In the rows, 128 means zero.
Known rows, with every step that occurs:
muruk nonoz: [137 131 105 114  81 147 164 140 104 116 123 114 133 156 130 117 112 160
 169 146 139  80 138  97 169 130 103 135 132 130 122 127 140 133 128]
vimu bebi tevu mune: [148 166 116 111  35 162 179 144 138  89 109 131 123 162 120 133 116 168
 175 120 140  50 123 123 174 165 145 106 102 116 166 103  91 143 169]
tevu bebi vimu: [153 141 117 165  70 146 134 135 132  98 115 133  89 172 122 121 117 167
 162 116 147  71 129 107 180 129  97 138 136 138 146 110 112 140 134]
vimu bebi tevu mune durif: [149 155 117 121  22 159 174 141 132  84  96 131 121 164 119 159  91 156
 167 115 145  39 130 149 198 179 153 106 122 114 181 102  83 132 173]
disog durif nonoz muruk: [ 68 158  98 139  55 100 146 173 101 109 115 159 148 165 172 126 141 184
 160 167 132  56 132 132 154 102 113 120 148 117 153 111 132 152 132]
vuborat muma: [128 135  98 116  85 139 154 158 106  92 136  96 133 160 153 120 129 153
 175 127 134  73 140 108 174 118 132 134 120 117 149 136 122 128 126]
vuborat muma muruk nonoz: [152 129  75 114  83 139 140 150  97 100 114  83 143 164 149 107 105 152
 205 133 147  76 156 101 170 116 128 137 136 131 126 128 118 129 121]
durif nonoz duzif: [ 95 131 136 131  55 135 146 177 132 119 125 118 141 161 129 106 135 161
 145 174 140  80 136 128 174 121 126 130 148 146 151 121 134 153 145]
bebi vimu mune durif nonoz muruk: [ 73 148 105 134  53 145 108 171 106 111  96 148 113 197 121 137  92 154
 156 150 150  73 140 140 197 152 136 119 193 147 178 108 101 156  94]
vimu mune tevu bebi: [120 148 104 179  46 206 176 140 147  83 104 137 123 155 117 122 124 138
 148 120 152  60 132 124 169 145 102 120  98 119 160 119  98 127 102]
tevu bebi: [137 136 110 168  69 149 167 140 124 103 120 142 119 151 124 124 126 160
 159 126 145  67 132 111 161 121 105 138 113 119 142 116 122 129 136]
vuborat muma muruk mosa: [146 128  68 121  82 137 134 156 106  99 114 104 135 166 135 105 119 151
 215 116 141  76 146 105 169 120 135 144 151 131 158 133 121 134 115]
mune tevu: [132 131 111 123  43 151 169 151 143  84 103 137 126 152 124 130 129 140
 157 126 140  68 135 123 187 137  93 126 119 118 158 138 126 130 129]
bebi vimu mune: [130 149 104 118  80 180 133 142 130 102 122 119 102 187 123 118 114 166
 163 126 138  89 132 112 179 141 120 131 143 147 153 118 113 137  97]
muma muruk nonoz: [157 126  83 116  69 139 150 142 114 113 103 123 138 162 125 114 105 159
 196 140 147  82 148 105 166 124 108 141 142 136 122 125 132 130 129]
tevu bebi vimu mune durif disog: [160 141 115 194  56 182 134 140 129  88 104 125  86 190 124 134  90 167
 133  67 156  72 135 120 188 154 128 125 136 154 167 107  90 131  98]
mune tevu bebi: [137 135 114 175  41 161 172 141 146  80 101 142 116 146 121 127 128 140
 151 117 151  56 133 122 179 135  87 127 107 115 156 124 112 131 134]
duzif disog durif nonoz muruk: [ 85 147  99 146  55  98 135 174  93 120 122 149 132 179 189 126 103 193
 151 173 134  67 136 142 147  95 118 130 144 130 148 107 135 160 144]
bebi vimu mune tevu: [132 147 109 124  52 192 138 141 151  81 102 119 100 180 119 120 117 146
 156 119 143  78 132 122 196 153 101 119 135 141 167 124 103 137  95]
vimu mune durif nonoz: [ 76 144 103 148  57 177 152 171 117 103 114 129 131 173 123 141 100 141
 145 150 144  81 141 139 178 150 137 122 139 134 165 117 114 127 100]
duzif mune: [126 133  82 123  70 169 157 140 111 112 123 124 138 171 140 126 127 157
 157 139 126  89 138 119 182 137 110 148 127 130 139 126 127 118 106]
tevu mune durif disog: [165 133 119 151  38 147 163 147 126  92 103 143 117 157 131 145  98 161
 143  72 150  64 135 122 190 166 130 105 125 128 173 127 111 125 156]
tevu mune vimu bebi: [136 162 104 132  37 134 168 134 140  91  99 128 120 164 119 128 108 147
 176 114 146  74 129 141 189 163 111 129 148 127 177 104  90 132 171]
vuborat muma muruk: [146 130  76 117  74 133 141 161 115  89 114 103 138 165 148 118 122 152
 203 122 142  75 149 114 171 113 137 139 130 123 148 132 115 124 124]
vimu bebi: [128 144  97 128  58 140 177 152 124 104 123 122 127 165 125 137 123 146
 173 138 129  85 130 126 160 126 106 139 114 121 150 110 117 130 143]
disog durif: [129 147 100 133  68 134 166 144 118  96 126 130 134 158 174 133 137 183
 160 137 124  61 129 129 160 105 104 134 118 116 142 121 136 123 140]
bebi tevu mune: [151 153 126  99  50 161 165 143 137  90 109 145 125 155 123 122 121 181
 168 117 147  44 128 109 184 164 150 104 113 119 159 125 109 141 158]
mune vimu bebi: [129 149  99 122  50 117 166 142 133  93 106 121 121 174 121 128 113 146
 174 124 137  87 133 141 187 138 107 152 157 133 163 111 107 130 139]
tevu bebi vimu mune durif nonoz: [ 96 152 115 196  56 182 123 156 127  96 107 127  92 187 120 135  91 149
 141 132 156  72 138 133 189 154 123 123 147 148 167  95  92 138 104]
vuborat muma muruk nonoz duzif: [155 117  98 113  73 140 133 153 106 113 115  65 156 163 150  93 113 159
 192 155 149  69 155 116 176 112 138 138 160 144 129 126 116 141 141]
disog durif nonoz muruk muma: [ 70 155  95 139  63 107 141 167  78 119 106 110 170 159 163 117 145 183
 157 163 120  57 127 125 152 104 120 120 153 122 158 115 131 156 131]
bebi tevu: [144 141 119  89  62 145 165 150 129  92 116 137 126 164 126 122 124 180
 165 128 138  54 130 110 182 139 147 127 124 123 147 132 126 140 126]
bebi tevu mune durif: [153 144 127 110  36 160 161 141 130  87  96 144 122 156 122 149  95 170
 159 111 152  33 133 134 208 177 157 104 133 115 174 124 101 133 160]
tevu mune: [139 145 112 127  59 156 166 142 130 103 117 140 126 149 125 127 122 161
 168 125 144  69 129 113 173 150 116 114 116 118 159 124 119 130 161]
duzif nonoz muruk mosa: [ 99 125  73 116  76 116 148 157  91 134 106 149 136 169 121 102  82 156
 180 140 143  83 135 118 166 122 138 143 180 130 159 118 143 146 120]
duzif disog durif mune tevu bebi: [133 157 112 210  32 180 162 103 135  84 111 130 113 164 187 128  97 175
 123 108 142  56 134 156 161 105  92 124  93 127 149 110 107 140 173]
muma muruk nonoz durif mune: [128 143  93 131  60 162 139 107 124 125  99 103 144 171 141  90  90 160
 184 118 152  60 150 124 173 121 119 136 164 134 130 151 120 149 144]
tevu mune durif: [140 134 113 138  44 154 161 140 123 100 105 141 123 150 124 154  96 148
 159 119 148  58 136 138 195 164 123 113 138 115 173 124 111 121 164]
muruk nonoz duzif disog: [158 111 130 123  70 145 146 143 105 143 132  87 130 169 144 102  81 177
 146 174 142  84 143 125 170 116 119 144 154 158 121 122 139 153 160]
disog durif nonoz: [ 88 155 105 148  62 129 155 168 118  95 127 131 134 162 177 126 140 177
 151 155 127  68 132 126 156 106 107 124 115 123 145 114 138 134 137]
durif disog: [154 130 113 130  65 134 165 158 124  98 122 135 121 164 135 119 129 172
 149  89 137  86 133  97 164 127 119 128 114 136 147 135 135 133 122]

Rows:
[116 144 101 128  50 195 172 148 144  86 107 128 130 161 120 125 126 138
 155 129 141  73 134 127 177 148 108 118 112 124 163 132 112 126  96]	vimu mune tevu
[151 130 117 131  70 137 157 145 114 122 119  94 129 167 145  91 105 172
 157  95 144  58 139  94 171 130 113 131 145 133 131 159 136 148 121]	muruk nonoz durif disog
[135 154 109 169  77 190 137 133 134 100 119 125  94 181 119 115 114 165
 157 117 149  76 130 112 170 138 113 131 128 143 150 105  98 136 102]	tevu bebi vimu mune
[ 81 143 110 144  39 125 137 165  83 124  84 123 158 152 113 138 103 149
 157 145 144  53 136 134 187 164 140 102 173 123 190 118 107 154 158]	tevu mune durif nonoz muruk muma
[142 120 130 115  70 148 156 142 113 129 125  97 146 155 130 102 118 166
 156 167 141  74 139 114 176 123 113 135 156 145 125 125 137 146 148]	muruk nonoz duzif
[153 112 130 124  62 138 145 155 123 133 131 107 125 170 143 111  95 176
 144 162 139  84 137 140 171 112 129 145 148 151 144 124 134 149 162]	nonoz duzif disog
[130 148  94 124  52 139 129  98 131 114  81 103 140 179 135  81  80 160
 185 105 160  59 152 139 201 133 119 149 206 145 143 153 109 151 140]	muma muruk nonoz durif mune vimu
[ 56 143  94 140  58 155 137 171  77 128  94 107 166 172 112 132 104 146
 151 157 137  68 138 138 178 149 151 119 175 133 179 120 111 151  95]	vimu mune durif nonoz muruk muma
[132 139  97 126  47 153 152 123 111 124 107  74 152 185 135 101 104 149
 157 161 134  90 143 150 204 147 107 163 189 161 138  99 100 136 132]	muruk nonoz duzif mune vimu bebi
[142 158 113  94  39 123 166 144 139  80  98 124 120 181 118 124 111 167
 173 118 141  61 130 138 199 152 144 143 153 132 166 111  98 143 136]	mune vimu bebi tevu
[153 138 122 170  43 158 139 135 153  76  96 135  86 165 120 125 120 149
 155 107 153  61 132 117 197 140  78 127 129 133 160 115 102 141 134]	mune tevu bebi vimu
[145 126  88 119  67 135 142 140 122 126 100 101 138 167 134  96  96 159
 199 136 151  54 148 115 174 123 110 144 164 127 128 153 127 140 128]	muma muruk nonoz durif
[123 146  84 129  73 163 129 115 107 111 110  63 149 174 164  85  95 152
 194 112 151  53 157 119 177 114 139 133 158 127 134 155 107 149 138]	vuborat muma muruk nonoz durif mune
[ 97 124 126 156  46 176 134 176 119 131 123 102 128 187 139 127  67 158
 124 178 147  87 146 167 182 138 154 131 160 161 164 111 114 147 131]	vimu mune durif nonoz duzif disog
[110 153 124 189  31 184 161 106 155  94  97 123 122 156 135 103 114 142
 140  95 154  34 134 142 185 131  97 123 127 112 165 151 101 149 150]	nonoz durif mune tevu bebi
[154 159 127  92  40 138 155 133 144  81  91 142 121 163 120 114 109 181
 169 103 156  44 129 123 210 175 151 118 158 128 173 126  99 144 152]	bebi tevu mune vimu
[165 127  86 131  73 130 132 154 105 106 110  64 139 175 167  82  99 164
 193  83 151  54 154  94 172 118 138 132 148 133 135 160 115 142 115]	vuborat muma muruk nonoz durif disog
[114 132  96 108  73 117 150 151  81 129 103 114 162 154 116 117 130 164
 169 142 127  67 128 112 167 123 125 133 163 123 159 132 129 152 125]	nonoz muruk muma
[150 120  90 147  49 161 154 145 106 102 108 125 130 180 145 144 103 156
 133  88 135  83 144 127 200 153 124 139 138 140 154 128 120 113 102]	duzif mune durif disog
[ 91 137 113 132  45 141 129 158 127 115 108 109 148 184 137  95 126 158
 137 165 141  90 145 148 211 145 125 153 193 164 158 116 116 142 117]	durif nonoz duzif mune vimu
[176 143 133 123  29 153 162 148 131  80  94 143 117 163 129 142  96 181
 143  64 154  38 134 118 201 180 165  96 123 128 178 128 102 136 152]	bebi tevu mune durif disog
[154 110 114 147  39 162 147 149 114 116 110 106 143 179 146 130 109 162
 119 109 138  78 144 144 207 148 134 139 162 155 159 125 116 124 119]	nonoz duzif mune durif disog
[156 120 113 141  52 132 161 157 119  95 109 134 118 166 132 144 103 160
 140  84 143  74 138 119 188 141 126 129 135 132 160 134 128 124 126]	mune durif disog
[157 137 112 142  59 173 129 149 125  91 107 119  94 195 127 136  90 166
 138  75 146  85 136 121 197 157 134 122 150 156 168 120 105 131  92]	bebi vimu mune durif disog
[173 154 123 135  16 154 175 150 133  78  94 132 116 170 126 151  93 169
 151  69 148  44 131 133 191 181 159  99 111 126 182 106  84 136 166]	vimu bebi tevu mune durif disog
[108 182  97 150  40 138 166 103 129  81 109 117 134 179 172 128 120 170
 154 110 126  73 130 164 176 114 107 141 146 132 161  99  99 134 166]	disog durif mune vimu bebi
[106 127  91 122  73 134 156 154 125 126 115  99 127 171 145  99  74 154
 161 132 143  68 140 134 178 118 135 146 152 119 148 147 136 128 135]	duzif nonoz durif
[112 167 103 134  43 144 165 109 134  92 107 123 125 179 125 120 110 146
 159 107 139  93 133 149 186 134 116 145 154 140 165 111 100 141 156]	durif mune vimu bebi
[138 142 110 180  64 189 132 132 127  96 106 124  92 183 118 141  89 154
 149 113 153  65 135 136 194 151 120 132 149 141 163 103  90 127 106]	tevu bebi vimu mune durif
[149 118  75 119  70 169 126 140  93 121 116  56 167 177 162  92 113 155
 183 159 141  78 161 123 189 124 137 149 161 152 123 120 109 131 116]	vuborat muma muruk nonoz duzif mune
[140 151 113 121  50 132 155 133 139  92  99 141 122 157 122 118 110 160
 169 110 152  70 133 128 200 162 117 127 160 130 171 125 110 132 157]	tevu mune vimu
[145 132 118 134  62 130 156 155 131 112 117 114 121 168 144 102 118 171
 154  83 140  57 134 108 171 125 121 133 137 126 153 162 133 144 122]	nonoz durif disog
[156 127 124 138  67 140 148 136 102 133 136  81 137 168 192 107  90 201
 142 177 131  66 139 141 161  95 109 140 145 151 117 110 140 148 169]	muruk nonoz duzif disog durif
[152 129 124 177  30 186 125 127 149  96  95 108 111 178 131 110 125 150
 132 132 148  64 137 141 215 147  85 139 155 155 158 106  91 142 126]	nonoz duzif mune tevu bebi vimu
[120 191 111 121  31 142 166 103 135  69 101 119 133 185 170 123 118 190
 154 103 131  48 127 161 187 127 143 132 143 132 163 100  91 146 162]	disog durif mune vimu bebi tevu
[111 165 104 144  63 161 163 110 119  94 126 129 139 162 180 126 133 183
 143 120 126  68 130 136 160 102 112 125 114 123 142 118 128 132 156]	disog durif mune
[112 153 131 125  29 153 152 164 131  87  96 146 123 161 123 142  98 165
 151 131 155  39 136 131 203 180 160  96 133 122 178 116 102 142 159]	bebi tevu mune durif nonoz
[ 90 129 116 144  25 175 146 166 141 104 104 112 150 170 137 107 138 138
 128 170 138  80 144 144 201 146 104 130 144 148 159 122 116 142 120]	durif nonoz duzif mune tevu
